Each row was made from one small tree. The marks that hang from a mark follow it in brackets, in the order of their numbers. Every link used is in the known rows. Write each row's tree.
Known rows:
k_197[k_91 k_685[k_732 k_764[k_547]]]: [ 3.10 -0.19  0.69  1.92  0.98  0.35  0.67  3.32 -0.18  1.06  0.66  1.40
 -0.82  0.65  0.00 -0.89  0.19  0.28  1.63 -0.09 -0.02 -0.71  1.04 -2.57]
k_547[k_452 k_764[k_685[k_948]]]: [-1.76  0.71  2.05  3.12  0.61  0.98 -2.13  1.45 -0.62  0.52 -1.09  2.59
 -0.10  0.56 -0.03  0.07 -0.52 -0.35 -2.37 -1.74  0.39 -1.73  0.11 -0.60]
k_948[k_685[k_732 k_764[k_91 k_547]]]: [ 2.09 -0.52 -0.33  4.12  1.03  0.59 -1.23  1.47  0.10 -0.06  0.49 -0.26
 -2.53  0.12  0.10  0.05 -0.23 -3.64  0.66 -0.15  0.25  0.87  0.29 -2.69]
k_197[k_685]: [ 1.72 -0.28  1.70  1.61 -0.14 -0.47 -0.17 -0.22  0.33 -0.37 -0.32  0.52
 -0.55  0.46 -0.69 -1.30  0.02  1.33  0.47 -0.13  0.00 -0.41  0.65  0.61]
k_685[k_732 k_764[k_547] k_948]: [-0.52  0.19  1.38 -0.73  0.99  2.42  0.43  1.70 -0.91  0.51 -0.28  0.95
 -1.83  1.90 -0.53  0.20  0.54 -1.77  0.16 -1.10  0.61 -0.27  0.40 -2.01]
k_197[k_91 k_685]: [ 2.74 -0.07  1.49  1.68  0.33 -0.46  0.48  1.41  1.24  0.60  0.41  0.69
  0.21 -0.54 -0.20 -1.38 -0.16  1.50  1.00  0.67 -0.05 -1.07  1.24  0.14]
k_685[k_948]: [-0.92  0.29  2.09 -0.94  0.32  1.60  0.10 -0.25  0.50  0.09 -0.54  0.16
 -0.82  0.75 -0.77 -0.27  0.19 -0.53 -0.46 -0.41  0.56 -0.76  0.55  0.70]
k_197[k_91[k_764]]: [ 0.37  0.10  0.17 -0.53  0.77 -0.58 -0.03  3.19  0.19  1.13  0.60 -1.20
  0.05 -2.06 -0.93 -0.04 -1.02 -2.82  1.20  1.20  0.16 -1.05  0.33  0.74]
k_948[k_685]: [ 0.40 -0.31 -0.04  3.19  0.95  0.62  0.70 -0.75  1.68 -0.11  0.16 -0.42
 -1.53 -0.38  0.15 -0.50 -0.35 -1.37 -0.22 -0.47  0.11 -0.16  0.14 -0.94]
k_91[k_764[k_547[k_452] k_685[k_732]]]: [ 0.00 -0.40 -0.46  1.88  1.16 -0.32 -1.85  3.53 -2.90  0.85 -0.26  1.96
 -2.09  1.31  0.56  0.35 -0.77 -3.69  0.00 -1.48  0.08 -0.58 -0.75 -3.46]
k_948[k_685[k_732]]: [ 0.88 -0.42 -0.10  3.39  1.79 -0.17  1.64  0.17  2.02  0.18 -0.17  0.14
 -3.38  1.60  0.99  0.48 -0.44 -2.00  0.11 -0.23 -0.13 -0.16 -0.51 -3.76]
k_91[k_764]: [-0.65 -0.08  0.65 -0.76  0.27 -0.54 -0.56  1.53 -0.79  0.17 -0.15 -1.35
 -0.75 -1.13 -1.25  0.05 -0.75 -2.86  0.64  0.41  0.25 -0.36 -0.17  1.11]
k_91[k_764[k_547]]: [-0.26 -0.20  0.00  0.89  0.42  1.18 -1.32  2.09 -2.93  0.09 -0.10 -0.94
 -0.34 -2.05 -2.09 -0.53 -0.53 -3.47  0.65 -0.41  0.52  0.00 -0.12  2.06]
k_764[k_547[k_732] k_685[k_948]]: [-1.41  0.42  1.42  3.57  0.28  3.02 -1.51  0.88 -1.45  0.45 -0.74  0.76
 -0.77  0.59 -0.11 -1.78 -0.36 -1.15 -1.38 -1.18  1.07 -0.62  0.34  1.08]
k_547[k_452 k_732]: [-0.19  0.55  0.04  0.41 -0.20  1.31 -1.06 -0.19 -1.71  0.09  0.37  1.38
 -1.35 -0.02  0.91 -0.81 -0.10 -2.60 -0.71 -0.36  0.20 -0.64  0.26 -2.31]
k_948[k_685[k_732 k_764]]: [ 0.34 -0.38 -0.19  1.89  1.46 -0.27  1.50  0.55  2.50  0.39  0.42 -0.13
 -2.90  1.61  1.10  0.59 -0.25 -1.91  0.40 -0.31 -0.14 -0.13 -0.09 -4.49]
k_764[k_91 k_547[k_732] k_685]: [ 0.77  0.02 -0.17  4.93 -0.56  0.66 -3.75  1.32 -2.45  0.02 -0.12  0.04
 -0.09 -0.98  0.36 -1.32 -0.81 -1.85 -0.69  0.26  0.59  0.75  0.06  1.20]
k_764[k_685[k_732]]: [ 0.01 -0.33 -0.20  1.61  0.81 -2.03  0.21  1.54  1.03  0.69 -0.54  1.26
 -1.26  2.95  2.02  0.93 -0.53  0.71 -0.33 -0.27 -0.33 -0.26 -0.90 -3.30]
k_91[k_764[k_685]]: [-1.22 -0.34  0.41  0.83  0.24 -1.72 -1.30  2.12 -0.06  0.58 -0.35 -0.73
 -0.10 -0.21 -0.13 -0.15 -1.22 -1.56 -0.02 -0.15  0.16 -0.44 -0.41  0.60]
k_197[k_91 k_685[k_732]]: [ 3.20 -0.13  1.50  1.86  1.23 -1.20  1.43  2.37  1.55  0.88  0.06  1.33
 -1.75  1.53  0.70 -0.35 -0.23  0.80  1.38  0.92 -0.29 -1.17  0.50 -2.70]

Write each row's tree:
[-0.86  0.00  1.88  0.83  1.11 -0.45  0.31  1.27  1.46  0.74 -1.07  1.39
 -2.20  3.78  1.32  0.61 -0.35  0.38 -0.69 -0.65  0.24 -0.91 -0.37 -2.53]
k_764[k_685[k_732 k_948]]
[-0.48  0.11  2.20  0.12  1.84 -0.94  0.23  4.48  1.68  1.90 -0.52  0.23
 -2.03  1.65  0.46  0.69 -1.27 -2.67  0.48  0.58  0.43 -1.89 -0.03 -1.83]
k_197[k_91[k_764[k_685[k_732 k_948]]]]
[ 0.60 -0.30 -1.02  2.78  0.87  0.23 -1.15  2.01 -2.21  0.70 -0.08  3.38
 -1.39  2.52  1.83  0.42  0.02 -0.69 -0.70 -1.94 -0.18 -0.25 -0.52 -4.65]
k_764[k_547[k_452] k_685[k_732]]
[-0.55  0.45 -0.62  1.41 -0.33  2.54 -1.02  0.97 -2.37  0.20  0.59 -0.23
 -0.01 -1.20 -0.32 -1.28  0.09 -2.07 -0.07 -0.46  0.60  0.28  0.47  0.03]
k_685[k_764[k_547[k_732]]]
[ 1.15 -0.12 -0.35  0.69 -0.69  0.76 -2.96  1.31 -1.92 -0.20  0.64 -0.45
  0.82 -1.50 -0.96 -0.32  0.16 -1.69  0.47  0.02  0.40  1.05  0.81  0.98]
k_685[k_764[k_91 k_547]]
[ 1.31  0.30  3.55 -0.80  0.27  1.04  0.44  1.66  2.34  0.95  0.44  0.50
  0.01  0.44 -0.74 -1.57  0.18  0.96  0.80  0.08  0.50 -1.69  2.22  0.09]
k_197[k_91 k_685[k_764 k_948]]
[ 0.77 -0.17  1.73  3.01  0.73  0.57 -2.40  2.15 -0.92  0.37 -1.01  1.25
 -1.96  2.19  0.29  0.25 -0.28 -1.36 -0.49 -0.40  0.65  0.19 -0.01 -0.90]
k_764[k_91 k_547 k_685[k_732 k_948]]
[-0.08  0.01  2.44  1.05 -0.30 -0.30 -2.85  0.69  0.96  0.14 -0.72  0.18
 -0.38  1.09  0.15 -0.17 -0.49 -0.26 -0.86  0.14  0.58 -0.16  0.60  1.15]
k_764[k_91 k_685[k_948]]
[-1.13  0.25  1.29 -0.82  0.12  3.18 -0.59  0.81 -1.12  0.21  0.10  0.20
  0.16  0.01 -1.35 -0.78  0.61 -1.20 -0.20 -1.36  0.82 -0.29  1.07  0.83]
k_685[k_764[k_547] k_948]
[-0.18  0.11 -0.58  4.65  0.58  3.17 -0.27  0.07 -0.55  0.05  0.74 -0.62
 -1.44 -1.60 -0.20 -1.85 -0.29 -3.51 -0.29 -0.94  0.71  0.02  0.62 -0.78]
k_948[k_685[k_764[k_547[k_732]]]]
[ 1.02  0.23  0.45  5.04  0.58 -2.21 -3.41  2.92 -1.20  0.33 -0.84  2.77
 -1.38  1.09  1.22  1.48 -1.03 -1.51 -1.35  0.02 -0.28 -0.42 -0.71 -3.33]
k_547[k_452 k_764[k_91 k_685[k_732]]]
[ 1.86 -0.39 -0.52  3.25  0.42 -0.55 -3.28  2.39 -2.37  0.35 -0.08  2.82
 -1.47  1.74  1.58  0.50 -0.19 -1.94 -0.40 -0.86 -0.05  0.37 -0.19 -3.78]
k_764[k_91 k_547[k_452] k_685[k_732]]
[ 3.33 -0.49  1.27  2.42 -0.06 -0.43 -2.13  2.00 -1.35 -0.30 -0.01  0.84
 -1.77  0.78 -0.69 -0.76  0.17 -0.89  1.38  0.22  0.19  0.71  0.81 -1.29]
k_197[k_685[k_732 k_764[k_91 k_547]]]
[ 1.51  0.39 -0.21  2.70 -0.59  2.31 -3.73  0.68 -4.14 -0.34  0.47  1.27
 -1.07 -1.49 -0.13 -1.26 -0.03 -4.19 -0.46 -0.13  0.56  0.46  0.66 -0.52]
k_764[k_91 k_547[k_452 k_732]]
[-0.09  0.69  0.84  6.69 -0.30 -0.95 -3.91  2.00 -1.04  0.03 -0.89 -0.03
  0.00 -1.63  0.17 -0.35 -1.64 -1.50 -1.58  1.08  0.39 -0.03 -0.48  1.67]
k_547[k_732 k_764[k_91 k_685]]
[ 0.55  0.30  1.73 -1.08 -0.49  2.95 -3.45  1.02 -2.46 -0.05  0.48  1.43
 -0.37 -0.22 -1.12 -0.68  0.66 -3.20 -0.28 -1.21  0.80  0.01  1.67 -0.57]
k_685[k_764[k_91 k_547[k_452]] k_948]
[ 0.78  0.09  1.77 -0.16  0.42  1.64 -1.82  2.03 -1.18  0.16 -0.26  0.51
 -1.91  1.23 -0.83  0.34  0.30 -2.73  0.42 -0.11  0.71  0.36  0.71 -1.13]
k_685[k_732 k_764[k_91 k_547] k_948]
[ 0.68 -0.45 -0.83  3.73  1.57  1.49  0.91  1.18  0.41  0.30  0.42  0.27
 -2.55  0.68  0.40 -0.04  0.03 -2.56  0.42 -1.14  0.14  0.23  0.01 -3.52]
k_948[k_685[k_732 k_764[k_547]]]
[-0.33  0.29  1.04 -1.31  0.90  2.80 -0.39  1.65 -1.88  0.58  0.16  2.62
 -2.10  2.29  0.10  0.21  0.83 -2.74 -0.20 -2.00  0.47 -0.76  0.73 -4.22]
k_685[k_732 k_764[k_547[k_452]] k_948]
[ 0.73  1.04  0.79  4.23 -0.29  0.62 -3.96  1.30 -2.87 -0.34 -0.33  1.18
 -0.89 -2.26 -0.47 -0.27 -0.88 -3.85 -1.34  0.72  0.33 -0.33  0.09 -0.19]
k_547[k_452 k_732 k_764[k_91]]
[-0.13  0.34  1.90  4.00 -0.32  2.24 -3.68  1.10 -1.89  0.11 -0.70  0.30
 -0.94 -0.19 -0.26 -1.60 -0.59 -2.38 -1.18 -0.19  1.17  0.01  0.65  1.94]
k_764[k_91 k_547[k_732] k_685[k_948]]
[ 1.11  0.16 -0.35  4.25 -0.68  1.16 -4.50  1.31 -3.36  0.09  0.25  1.82
 -0.42 -0.53  1.00 -1.30 -0.53 -2.78 -1.05 -0.65  0.50  0.28  0.38 -0.93]
k_764[k_91 k_547[k_452 k_732] k_685]
[-0.98 -0.02  1.34  2.26  0.37  2.13 -1.29  0.93 -0.77  0.42 -0.72  1.10
  0.14  0.97 -0.40 -0.94  0.04  0.28 -1.11 -1.74  0.74 -0.46  0.35  1.08]
k_764[k_547 k_685[k_948]]
[ 1.39 -0.30 -0.52  2.89 -0.50  0.30 -4.17  1.39 -2.65  0.07  0.29  2.15
  0.50 -0.17  0.66 -0.54 -0.13 -1.36 -0.83 -1.13  0.18  0.39  0.40 -0.94]
k_764[k_91 k_547[k_452] k_685]
[ 1.93 -0.07 -0.30  1.37 -0.45  1.45 -3.50  0.69 -3.40 -0.36  0.46  1.57
 -0.10 -1.13 -0.50 -0.47  0.31 -2.47 -0.12 -0.64  0.23  0.57  0.69 -0.47]
k_764[k_91 k_547[k_452]]
[-0.48 -0.30 -0.41  1.87  0.25  0.50 -2.78  2.63 -3.21  0.58  0.12  1.30
 -0.14 -0.63 -0.31 -0.59 -0.65 -3.09 -0.34 -1.75  0.31 -0.61 -0.07 -0.60]
k_91[k_764[k_547[k_452] k_685]]
[ 1.78  0.06  4.04  0.39  1.73 -0.24  0.85  3.63  1.20  1.12 -0.63  0.18
 -3.30  1.03 -1.35 -0.67 -0.83 -2.55  1.62  0.87  0.50 -2.14  0.94 -0.89]
k_197[k_91[k_764] k_685[k_732 k_948]]
[-2.03 -0.02  2.54 -0.30  0.53 -0.19 -1.30  1.94  0.47  0.67 -0.89 -0.62
 -1.01  0.55 -0.84 -0.33 -1.04 -2.16 -0.39 -0.51  0.71 -1.20  0.12  1.45]
k_91[k_764[k_685[k_948]]]
[ 0.84  0.13  0.53  5.66  0.66 -2.68 -2.69  3.03 -0.25  0.28 -1.20  1.05
 -0.93  0.67  0.63  1.47 -1.32 -0.50 -0.96  0.87 -0.15  0.09 -1.08 -1.26]
k_547[k_764[k_91 k_685[k_732]]]
[ 1.62 -0.33  1.60  0.19  0.34 -1.36  0.75  1.12  1.15  0.16 -0.07  0.94
 -1.87  2.44  0.43 -0.28  0.13  0.79  1.12 -0.11 -0.20 -0.36  0.42 -2.98]
k_197[k_685[k_732 k_764]]
[-1.76 -0.13  1.80  1.47  0.64  1.63 -1.92  2.48 -1.72  0.56 -0.82 -0.27
 -0.63 -0.24 -1.66 -0.92 -0.75 -2.67 -0.39 -1.36  0.99 -0.77  0.21  2.28]
k_91[k_764[k_547 k_685[k_948]]]
[-0.53 -0.09  1.19  2.32  1.25  1.45 -0.25  1.86 -0.64  0.72 -1.05  1.79
 -1.80  2.81  0.49  0.10 -0.04 -0.22 -0.72 -1.56  0.51 -0.54 -0.30 -1.67]
k_764[k_547 k_685[k_732 k_948]]
[ 0.15 -0.21 -0.99  2.56 -0.04  1.06 -1.98  1.05 -2.34  0.40  0.28  2.61
  0.60  0.59  0.91 -0.65  0.12 -0.17 -1.03 -2.25  0.07 -0.21  0.11 -1.73]
k_764[k_547[k_452] k_685]
